Every row comes from one small tree of marks. The marks that hang from a mark follow it in brackets, in the order of their numbers. Every link used is in the known rows. Which tree was each row made from?
In the rows, zero is written as 128.
Known rows:
J_163(J_807(J_34(J_639(J_46)))): [146 134  81 133 140 124 127  65 141 138 114 187 124 127 135 108 126 125
 128]
J_34(J_674): [114 129 157  98 104 189 151 123 174 134 158  95 125 111 126  90 134 104
 107]
J_34(J_639(J_630(J_803)) J_674): [ 82 114 151 125  65 172 163 150 166 130  85 103 132  80 113 138 117 122
  82]
J_931(J_163(J_807(J_630(J_639)))): [161 116 244 148 235  82  41 174 100 104 161 169 127 164 128 129 139 105
 110]
J_803(J_630(J_639)): [149  81 176 125 190 124 130 107 152 139 121  61 117 149 114 193 143 117
 110]
J_807(J_34 J_630(J_639)): [123 127 104 120 158  97 136 156  89 134 154  94 133 151 132 132 130 147
 153]
J_931(J_163(J_807(J_34 J_630(J_803)))): [157 145 100 150 124  78  49 154  78  99 157 185 129 172 129 151 137 110
 146]
J_807(J_34(J_639) J_630(J_803)): [106 127  65 114  60  91 153 143 106 134 104  94 123 130 128 131 134 137
 134]
J_931(J_163(J_807(J_34))): [170 135 103 136 150 101  49 111 115 101 189 201 127 162 143 122 128  89
 123]
J_674(J_34(J_639(J_46 J_630))): [132 128 233 135  90 118 131 100 158 114 100 106 140  97 132 122 108 144
 122]
J_163(J_807(J_34 J_630)): [160 148  88 127 141 118 112 186  96 121 190 168 123 164 138 126 151 122
 169]
J_163(J_807(J_34 J_630(J_803))): [158 132  62 131 116 102 114 176  86 122 168 145 135 163 122 160 147 129
 163]
J_34(J_639(J_630) J_674): [ 89 132 176 119  89 188 163 161 175 128 106 121 117  79 130  97 118 118
  92]
J_674(J_34(J_639(J_46 J_630(J_803)))): [123 108 209 140  67 107 138  88 143 117  81  85 149  99 116 163 104 157
 118]
J_163(J_807(J_34(J_674))): [143 154  64 116 154 188 126 127 145 120 173 154 125 125 128 103 142 104
 136]
J_34(J_639): [116 101 173  99  95 119 152 116 168 137 135  99 120 116 133  97 136 114
  88]
J_630(J_639): [127  87 185 109 173 119 140 115 139 141 168  79 142 140 127 144 124 130
  97]
J_803(J_630(J_639(J_46))): [147  88 174 150 178 131 136  56 154 155  87  90 124 144 119 195 129 133
 116]
J_163(J_807): [164 108 167 113 155 135 114 147 147 125 200 154 133 147 129 132 139 106
 114]
J_807(J_34(J_639(J_46) J_674) J_630): [ 92 174  88 125  79 167 160  98 139 148  61 125 104  93 138  61 132 134
 145]
J_639(J_46 J_630(J_803)): [118 109 143 154  48 131 151 114 131 149 135 135 158 125 124 190  96 150
 119]

Write each row's tree:
[147 153  95 141 137 110 123 120 111 135 103 187 112 134 137 105 140 135
 158]	J_163(J_807(J_34(J_639(J_46)) J_630))
[103 120 174 144  76 130 157 113 160 148 102 155 131  99 139 128 103 143
 106]	J_34(J_639(J_46 J_630))
[156 138 104 150 213 111 112 122  86 137 139 168 139 156 126 142 128 154
 169]	J_163(J_807(J_34 J_630(J_639(J_46))))
[ 86 163  69 144  72 183 166  91 152 141  70 155 120  76 137  98 101 140
 132]	J_807(J_34(J_639(J_46 J_630) J_674))
[120  80 160 134 141 113 146  57 132 157 114  83 157 132 109 182 108 157
  99]	J_630(J_639(J_46) J_803)
[ 96 135  74 122 142 149 145 142  97 134 105  63 134 130 108 140 134 148
 143]	J_807(J_34(J_674) J_630(J_639 J_803))
[127 163  93 119 152 165 128 166 128 117 109 152 105 108 131  71 152 108
 145]	J_163(J_807(J_34(J_639 J_674) J_630))
[ 97 134 169 113  93 191 158  63 192 152  77 115 115  83 129  71 125 117
  87]	J_34(J_639(J_46) J_674)
[105 149  99 115 164 156 144 148 110 131 132  82 121 125 124 104 139 136
 152]	J_807(J_34(J_674) J_630(J_639))
[150 113  85 138 202  91 113 162  71 121 150 125 146 166 110 184 139 145
 151]	J_163(J_807(J_34 J_630(J_639 J_803)))
[103 141  77 146  70 124 157  93 132 145 101 166 128 109 144 127  96 153
 134]	J_807(J_34(J_639(J_46 J_630)))
[164 157 121 147 146  90  46 166  89  97 177 203 116 168 144 113 143 102
 150]	J_931(J_163(J_807(J_34 J_630)))
[150 178 120 142 150 149  54 162 109  92 148 190 107 141 137  84 147  85
 146]	J_931(J_163(J_807(J_34(J_674) J_630)))
[147 123  78 115 152 116 123 118 138 125 146 158 120 132 135 111 139 112
 122]	J_163(J_807(J_34(J_639)))
[137 151 100 130 226 161 115 170 104 117 140 137 125 131 118 111 147 122
 157]	J_163(J_807(J_34(J_674) J_630(J_639)))
[129 115 231 118 102 110 131 147 151  99 130  83 136 108 134 124 118 128
 117]	J_674(J_34(J_639(J_630)))
[117 113  77 125 139  89 141 147  79 138 136  73 145 156 115 168 126 158
 144]	J_807(J_34 J_630(J_639 J_803))
[137 134  81 133 137 118 127 162 127 115 145 194 128 122 136 137 121 123
 132]	J_163(J_807(J_34(J_639(J_630))))
[136 117 227 114 103 114 130  52 165 123 103  78 134 109 130  97 126 134
 114]	J_674(J_34(J_639(J_46)))
[115 140  92 108  83 100 149 155 115 133 121 114 112 129 145  92 138 132
 142]	J_807(J_34(J_639) J_630)
[120  92 179 123 143  96 140 162 102 139 134  62 144 151 110 169 132 147
 115]	J_807(J_630(J_639 J_803))
[ 81 137  49 127  59 163 166 131 142 125  84 110 131  87 120 136 108 133
 111]	J_807(J_34(J_639(J_630(J_803)) J_674))
